Known rows, with every way that one mark hangs from another:
[k312 [k37 k414 k986]]: | -1.01 | -1.62 | +2.77 | +1.32 | +1.46 | +1.53 | -1.80 | +0.17 | -3.82 | -0.78 | -2.75 | -1.47 | +1.75 | +4.08 | +1.30 | +1.07 | +1.45 |
[k37 k232 k312 k414 [k986 k785]]: | +0.96 | -0.04 | +2.71 | -2.33 | -0.51 | +6.65 | -3.54 | -2.71 | -6.33 | +0.89 | +3.20 | -5.41 | +2.39 | +6.93 | +3.34 | +0.98 | -1.06 |
[k785 [k986 [k37 k312]]]: | +0.13 | +1.06 | +1.64 | -0.47 | +0.76 | +2.99 | -0.44 | -2.18 | -4.62 | +0.83 | -1.09 | -2.23 | +0.83 | +2.39 | +2.01 | -0.49 | -0.28 |
[k785 [k986 [k37 k232]]]: | -1.49 | +1.03 | +0.35 | -0.27 | +2.02 | +2.05 | -1.59 | -3.03 | -4.17 | +0.29 | -2.06 | -1.83 | -0.02 | +2.71 | +1.37 | -1.34 | +1.08 |
[k165 [k232 k414 k986]]: | +1.08 | +2.16 | -0.85 | -2.34 | +2.42 | -0.22 | -1.92 | +0.00 | -2.60 | -1.34 | -1.65 | -1.01 | -1.06 | +5.55 | +4.31 | -2.05 | -0.29 |
[k37 k414]: | +2.09 | +1.86 | -0.17 | -0.87 | +1.26 | +1.02 | -0.72 | +1.41 | -1.54 | -0.49 | -1.30 | +0.51 | -0.30 | +2.35 | +0.88 | +1.67 | -1.08 |
[k165 [k37 [k232 k986] k414]]: | -0.88 | +1.94 | +2.45 | -1.87 | +4.19 | +2.77 | +0.08 | -1.38 | -3.25 | -0.64 | +2.24 | +0.09 | +0.81 | +6.79 | +2.09 | -2.34 | -0.09 |
[k232 k414]: | +3.76 | +1.39 | -0.25 | -1.77 | +0.78 | -0.41 | -1.32 | +0.61 | -1.30 | -1.57 | -3.54 | +0.18 | -0.38 | +2.03 | +2.54 | -0.13 | -1.09 |
[k986 [k37 k232 k312 k414] k785]: | +1.14 | +1.46 | +1.95 | -3.44 | +1.30 | +6.45 | -2.08 | -3.70 | -5.43 | +1.60 | +1.67 | -1.78 | +0.94 | +6.58 | +1.37 | -0.26 | -3.20 |
[k312 [k37 [k232 [k986 k785]] k414]]: | -2.81 | -1.34 | +1.89 | -1.73 | +3.38 | +4.84 | -2.02 | -2.44 | -3.43 | +0.37 | +0.19 | -2.28 | +0.51 | +6.21 | +2.70 | +0.92 | +0.79 |
[k986 [k37 k312] k785]: | +2.63 | +1.46 | +1.90 | -2.06 | +0.56 | +3.96 | -2.01 | -3.33 | -3.15 | +1.89 | +1.14 | -1.83 | +0.39 | +3.01 | +0.93 | -1.37 | -2.54 |
[k312 k37]: | +0.40 | -0.88 | +1.70 | +1.19 | +2.12 | -0.67 | -0.65 | -0.85 | -1.21 | -0.82 | -2.40 | -0.76 | +0.42 | +0.59 | +0.03 | -0.01 | +1.40 |
[k37 k232 k312 k986]: | +1.22 | +0.15 | +2.86 | -0.54 | +0.02 | +2.91 | -2.31 | -2.58 | -5.54 | -1.35 | +3.27 | -6.35 | +2.16 | +4.56 | +2.78 | -1.13 | +0.30 |
[k312 [k37 [k232 k986] k414]]: | -3.03 | -0.75 | +1.99 | -0.70 | +3.98 | +2.80 | -0.57 | -1.15 | -3.51 | -1.67 | -0.43 | -1.60 | +0.47 | +5.87 | +2.37 | +0.63 | +1.08 |
[k785 k986]: | +0.27 | +0.74 | -0.36 | +0.55 | +0.53 | +0.66 | -0.87 | -0.18 | -2.10 | +0.23 | -2.14 | -1.97 | -0.08 | +0.13 | +2.07 | +1.01 | +1.82 |
[k986 [k37 k232 k312] k785]: | +1.62 | +1.13 | +2.04 | -2.69 | +1.20 | +4.91 | -2.44 | -5.03 | -4.47 | +1.41 | +2.35 | -3.29 | +0.78 | +4.52 | +1.14 | -1.95 | -2.21 |
[k785 [k986 [k37 [k232 k414] k312]]]: | +0.24 | +0.79 | +1.64 | -2.69 | +0.95 | +4.14 | -1.17 | -3.35 | -6.61 | -0.55 | -2.80 | -2.59 | +1.38 | +5.67 | +4.14 | -1.17 | -0.98 |
[k986 [k37 k232]]: | +0.69 | +1.95 | +0.60 | -0.93 | +2.65 | +0.89 | -1.71 | -2.80 | -2.73 | -0.60 | -0.60 | -0.99 | -0.60 | +2.90 | -0.18 | -2.47 | -0.85 |
[k312 [k37 k232 k414 k986]]: | -2.03 | -1.89 | +2.93 | +0.70 | +2.01 | +2.57 | -2.33 | -1.49 | -5.22 | -1.38 | -1.49 | -2.84 | +2.12 | +5.57 | +1.54 | +0.49 | +1.74 |

Rows:
| +1.50 | +1.89 | +0.23 | -2.10 | +1.58 | +3.57 | -2.38 | -1.21 | -2.16 | +2.07 | -1.84 | +1.44 | -0.69 | +3.72 | +0.25 | +0.16 | -2.52 |
[k986 [k37 k414] k785]
| -1.14 | -1.81 | +1.86 | -2.63 | +2.93 | +3.46 | -2.68 | -3.25 | -3.25 | -0.60 | -2.04 | -2.55 | +0.49 | +5.97 | +4.39 | -0.90 | +0.75 |
[k312 [k37 [k232 k414 [k986 k785]]]]
| +3.05 | +2.24 | +1.14 | -1.52 | +2.26 | -1.15 | -1.01 | -1.54 | -2.99 | +0.09 | -2.23 | +1.77 | +0.81 | +5.03 | +1.84 | -4.36 | -0.35 |
[k165 k37 [k232 k414]]
| +1.42 | +1.17 | +1.71 | -3.69 | +1.84 | +3.24 | -0.86 | -1.69 | -4.50 | -2.53 | +1.41 | -3.97 | +0.73 | +6.60 | +5.42 | -0.99 | -1.46 |
[k37 [k232 k414 k986] k312]
| +1.59 | +1.98 | +1.98 | -3.39 | +2.19 | +2.78 | -0.62 | -1.20 | -3.88 | -1.44 | -1.03 | -1.06 | -0.04 | +5.96 | +4.15 | -2.20 | -2.73 |
[k232 k414 [k986 [k37 k312]]]
| +1.31 | +1.76 | +2.21 | -1.68 | +1.87 | +2.72 | -0.96 | -3.60 | -4.62 | -0.55 | +1.65 | -2.69 | +0.75 | +4.19 | +0.78 | -2.30 | -1.87 |
[k986 [k37 k232 k312]]
| +1.97 | +0.24 | +4.70 | -1.66 | +0.03 | +5.55 | -1.93 | -2.35 | -5.34 | +2.16 | +2.97 | -2.09 | +3.32 | +6.61 | +2.43 | -1.37 | -1.02 |
[k165 [k37 k312 k414 [k986 k785]]]
| -0.77 | -2.25 | +2.67 | +0.26 | +0.71 | +3.71 | -3.34 | -1.19 | -3.77 | +1.20 | -2.03 | -2.03 | +1.80 | +4.36 | +1.69 | +1.39 | +1.12 |
[k312 [k37 k414 [k986 k785]]]
| +0.43 | +2.11 | +2.26 | -1.69 | +2.46 | +2.61 | -0.30 | -1.69 | -3.23 | -0.60 | +2.01 | -2.19 | -0.20 | +4.26 | +2.25 | -2.20 | -1.76 |
[k232 [k986 [k37 k312]]]
| +1.08 | +1.56 | +3.92 | -0.54 | +1.08 | +2.81 | -1.21 | -1.82 | -6.77 | +1.01 | +2.74 | -1.74 | +3.27 | +7.99 | +2.07 | -2.98 | -0.28 |
[k165 [k37 k312 k414 k986] k232]
| +2.73 | +0.99 | +1.88 | -4.39 | +0.89 | +5.01 | -2.71 | -4.48 | -5.19 | +0.56 | -0.61 | -2.21 | +0.94 | +6.30 | +3.08 | -1.98 | -3.20 |
[k986 [k37 [k232 k414] k312] k785]
| +1.65 | +0.49 | +1.68 | -4.73 | +1.12 | +5.42 | -2.37 | -2.99 | -4.44 | -0.49 | +2.08 | -4.54 | +0.71 | +6.98 | +5.80 | -0.77 | -1.70 |
[k37 [k232 k414 [k986 k785]] k312]
| +0.01 | +2.71 | +3.05 | -1.94 | +3.26 | +2.95 | +0.54 | -1.42 | -4.99 | +0.67 | +3.86 | -0.47 | +1.60 | +8.24 | +2.86 | -2.79 | -0.95 |
[k165 [k37 k312 k414] [k232 k986]]
| +1.54 | +1.13 | +4.09 | +0.24 | +1.02 | +1.24 | -1.57 | -3.06 | -5.85 | +0.83 | +3.43 | -3.30 | +2.95 | +6.02 | +1.82 | -4.68 | +0.74 |
[k165 [k37 k312 k986] k232]
| +1.74 | +0.29 | +3.22 | -1.30 | +1.61 | +1.18 | -2.28 | -2.45 | -4.81 | -1.37 | -1.11 | -1.65 | +2.36 | +6.29 | +2.98 | -4.31 | +0.58 |
[k165 [k37 [k232 k414] k986]]
| -1.73 | -2.42 | +2.87 | -0.31 | +1.37 | +4.70 | -3.82 | -2.86 | -5.07 | +0.73 | -0.85 | -3.51 | +2.11 | +6.02 | +1.93 | +0.80 | +1.49 |
[k312 [k37 k232 k414 [k986 k785]]]
| +2.47 | -0.26 | +2.62 | -1.06 | -1.24 | +4.07 | -3.36 | -2.31 | -4.12 | +1.20 | +2.70 | -5.49 | +1.78 | +3.39 | +2.83 | -0.23 | -0.29 |
[k37 k312 [k986 k785]]
| -0.33 | +1.47 | +1.44 | -1.18 | +0.83 | +4.57 | -0.07 | -0.99 | -5.55 | +1.08 | -1.77 | -0.68 | +1.04 | +4.38 | +2.27 | +1.28 | -1.34 |
[k785 [k986 [k37 k312 k414]]]
| +0.17 | +1.82 | +1.99 | -3.47 | +1.96 | +6.30 | -1.54 | -1.79 | -4.03 | +1.64 | +1.96 | -1.27 | +0.06 | +6.63 | +2.89 | -0.16 | -3.09 |
[k232 [k986 [k37 k312 k414] k785]]
| +0.51 | +0.76 | +4.07 | -2.88 | +2.56 | +5.18 | -1.02 | -4.93 | -4.20 | +1.24 | +5.89 | -3.86 | +1.91 | +6.40 | +3.13 | -3.58 | -0.37 |
[k165 [k37 [k232 [k986 k785]] k312]]
| -0.16 | -2.97 | +2.76 | -1.26 | +0.85 | +3.34 | -4.42 | -3.62 | -4.91 | -0.37 | -3.13 | -3.82 | +2.10 | +5.71 | +3.56 | -1.01 | +1.48 |
[k312 [k37 [k232 k414] [k986 k785]]]
| +3.02 | +0.39 | +3.77 | -2.53 | -0.01 | +3.50 | -3.38 | -3.88 | -6.44 | +1.91 | +1.17 | -2.73 | +3.19 | +8.15 | +4.11 | -4.48 | -0.58 |
[k165 [k37 k312 [k986 k785]] [k232 k414]]
| -0.46 | +2.49 | +1.22 | -3.38 | +2.40 | +5.64 | -2.33 | -2.67 | -5.31 | +2.33 | +2.50 | -1.45 | -0.07 | +8.47 | +2.96 | -1.56 | -2.70 |
[k165 [k232 [k986 [k37 k312 k414] k785]]]
| -1.42 | +1.25 | +1.64 | -1.77 | +1.40 | +5.55 | -0.58 | -2.65 | -6.88 | +0.50 | -0.59 | -2.13 | +1.45 | +5.97 | +2.51 | +0.55 | -1.00 |
[k785 [k986 [k37 k232 k312 k414]]]
| -0.07 | +0.85 | +0.38 | -2.32 | +2.28 | +3.32 | -2.81 | -2.65 | -1.95 | +0.33 | +2.75 | -3.90 | -0.65 | +4.05 | +2.98 | -0.95 | +0.27 |
[k37 [k232 [k986 k785]]]
| +0.02 | +1.05 | +1.77 | -3.74 | +1.62 | +6.86 | -1.80 | -2.30 | -4.64 | +0.56 | +4.33 | -4.14 | +0.79 | +7.15 | +4.14 | +1.04 | -1.75 |
[k37 [k232 [k986 k785]] k312 k414]
| +1.85 | +1.27 | +1.94 | -4.42 | +1.54 | +4.92 | -2.08 | -2.47 | -3.82 | +0.54 | -0.36 | -1.65 | -0.01 | +6.40 | +4.52 | -1.95 | -3.15 |
[k232 k414 [k986 [k37 k312] k785]]
| +3.25 | +1.00 | +1.41 | -3.10 | +0.56 | +2.51 | -1.03 | -1.87 | -4.51 | -2.00 | -0.05 | -3.07 | +1.35 | +4.82 | +3.69 | -0.48 | -1.76 |
[k37 [k232 k414] k312]
| +1.86 | +1.74 | +0.31 | -2.61 | +2.36 | +1.13 | -2.03 | -2.27 | -3.47 | -1.50 | -3.53 | +0.16 | -0.38 | +4.62 | +1.74 | -2.55 | -1.88 |
[k986 [k37 [k232 k414]]]
